Every row comes from one small tree of marks. Brackets hold a mark, then the marks that hang from it, in the order of their numbers. Every link used is in the known rows. Which tree was each row made from?
In the rows, zero is written as 128.
Known rows
[z568 [z38 [z21 [z574 z338]]] z167]: [148 101  96 156 110  64 135 106 127 126 118 134 138 152 145 114 113 121
 107  94]
[z568 z167]: [142  91 110 105 116 107 122 117 107 133 116 143 141 136 118 143 126 118
 130 111]
[z574 [z21 z38] z338 z915]: [ 86 136  87 171 111  90  97 146 105 137 181  70 110 116  60  95 149 114
  61 154]
[z574 [z21 [z38 z568]] z338 z915]: [100 141  88 196 127  72  70 137 116 124 197  69 121 118  78 105 147 100
  44 154]
[z38 z21]: [133 133 155 146 129 123 126 130 108 114 147 111 129 135 163 121 111 123
 152 113]
[z915 [z574 z21 z338]]: [141 149 135 163 115 129  70 117 136 123 135 110 113 116  86  92 124 156
 106 158]
[z21 [z38 [z568 z167]] z574]: [160  64  73 179 132  64 149  94 151 148 140 118 148 149 161 133 136  77
  71 131]
[z568 [z38 z21]]: [140 121 140 152 121 102 124 128 110 103 124 127 140 154 171 134 112 140
 140  93]
[z574 z21 [z338 z3] z915]: [ 78 158 126 170 116  89  46 162 130 136 176  65 105 122  22  91 145 141
  70 172]
[z167 z568]: [103 113 135 158 140 121 107 121 117 135 151 108 139 128 128 139 129 114
 132 112]
[z574 [z21 z38] z338]: [115 134 101 164 118 113 109 141 124 127 169  87 124 127  90 108 137 126
  79 139]
[z915 [z574 [z21 [z38 z568]] z338]]: [156 133 116 202 121 103  66 111 133 116 153  97 131 122 115 104 128 136
  70 163]
[z167 [z568 [z38 [z21 z574]]]]: [116  97 135 193 136  85 127 109 131 126 151  98 143 151 168 131 119 117
 134  93]
[z38 [z21 z574] [z568 z167]]: [167  90 126 174 143  69 122  96 139 128 154 117 146 149 175 128 111  82
 118 105]
[z21 [z574 [z338 z3] z915]]: [ 83 155  94 182 115  73 102 140 164 162 144  86  96 121  61  73 144 124
  61 178]
[z21 [z38 [z568 z167]] [z574 z915]]: [132  72  57 180 126  45 137  98 132 157 150 101 134 139 137 120 151  63
  57 151]
[z338 z3]: [120 133 142 146 123 112  93 148 140 132 123 111 129 144  99 130 131 149
 112 153]
[z38 [z568 z167]]: [161  97 117 143 136  89  94 107 124 119 135 142 153 139 139 153 120  99
 107 110]

Write each row's tree
[153  79  92 157 123  79 115 109 111 125 137 124 158 144 158 156 129  93
  87 120]	[z21 [z38 [z568 z167]]]
[134 152 148 177 111 118  44 135 146 129 133  96 119 126  63  90 124 173
  93 180]	[z915 [z574 z21 [z338 z3]]]
[157  67 110 156 133  91 101 114 122 121 171 104 154 153 121 152 140  97
  90 116]	[z574 [z21 [z38 [z568 z167]]]]
[154 122 138 194 155  85 127 107 156 123 165 106 137 146 182 115 115  93
 118 117]	[z38 [z21 z574] z568]
[121 154 113 212 142  62 100 116 143 127 182  82 114 124 143  87 122  86
  81 141]	[z38 [z21 [z574 z338 z915]] z568]
[176  73 119 173 120  95  78  95 116 124 137 112 147 143 132 132 129 122
  94 147]	[z915 [z574 [z21 [z38 [z568 z167]]]]]
[ 83 152 111 157 119 104  75 145 116 131 184  86 104 109  43  89 143 120
  85 150]	[z574 z21 z338 z915]
[119 154 135 189 123  90 114 136 151 136 152  87 114 136 120  86 116 130
 104 144]	[z38 [z21 [z574 [z338 z3]]]]
[123  71  97 163 127  71  87 121  98 134 182  85 139 141 100 135 153  85
  72 135]	[z574 [z21 [z38 [z568 z167]]] z915]
[102 100  68 175 118  78 168 115 135 166 147  88 111 132 130  96 155  89
  71 164]	[z21 z38 [z574 z915]]
[109 139 102 183 117  69 129 122 134 126 143 104 114 135 136  89 123 126
  97 126]	[z568 [z38 [z21 [z574 z338 z915]]]]
[111 155 135 162 121 114  62 160 150 125 163  85 120 132  41 107 133 152
  90 152]	[z574 z21 [z338 z3]]
[140 132 110 180 107 117  84 117 122 125 140  96 121 119 103  92 127 145
  83 168]	[z915 [z574 [z21 z38] z338]]
[163 101 144 155 139  82  94 108 106 106 153 125 156 145 174 150 104  97
 131  96]	[z38 z21 [z568 z167]]
[111 150 107 174 124  96 116 136 181 151 133 101 112 131  81  85 132 134
  80 165]	[z21 [z574 [z338 z3]]]
[151  87 126 132 112  84 120 115  94 106 111 144 156 161 164 148 108 129
 139  84]	[z568 [z38 z21] z167]
[ 93 160 121 192 119  71 108 141 136 144 164  71 103 130 102  73 126 122
  88 164]	[z38 [z21 [z574 [z338 z3] z915]]]
[ 86 135  67 200 105  59 128 141 148 164 149  70 104 127  76  77 150 111
  35 192]	[z21 z38 [z574 [z338 z3] z915]]
[152  98 128 164 114 126 103 112 121 131 132 103 131 136 129 111 132 146
 105 159]	[z915 [z574 [z21 z38]]]
[ 78 176 112 165 107  84  62 160 122 138 146  87 106 113  50  91 138 140
  71 176]	[z574 [z338 z3] z915]
[106 121 120 203 129  78 119 112 132 126 158 100 138 140 148 115 114 122
 117  98]	[z167 [z568 [z38 [z21 [z574 z338]]]]]
[143 109  93 171 125  84  82 122 121 120 175 100 147 134  97 131 132 101
  67 125]	[z574 [z21 [z38 [z568 z167]]] z338]
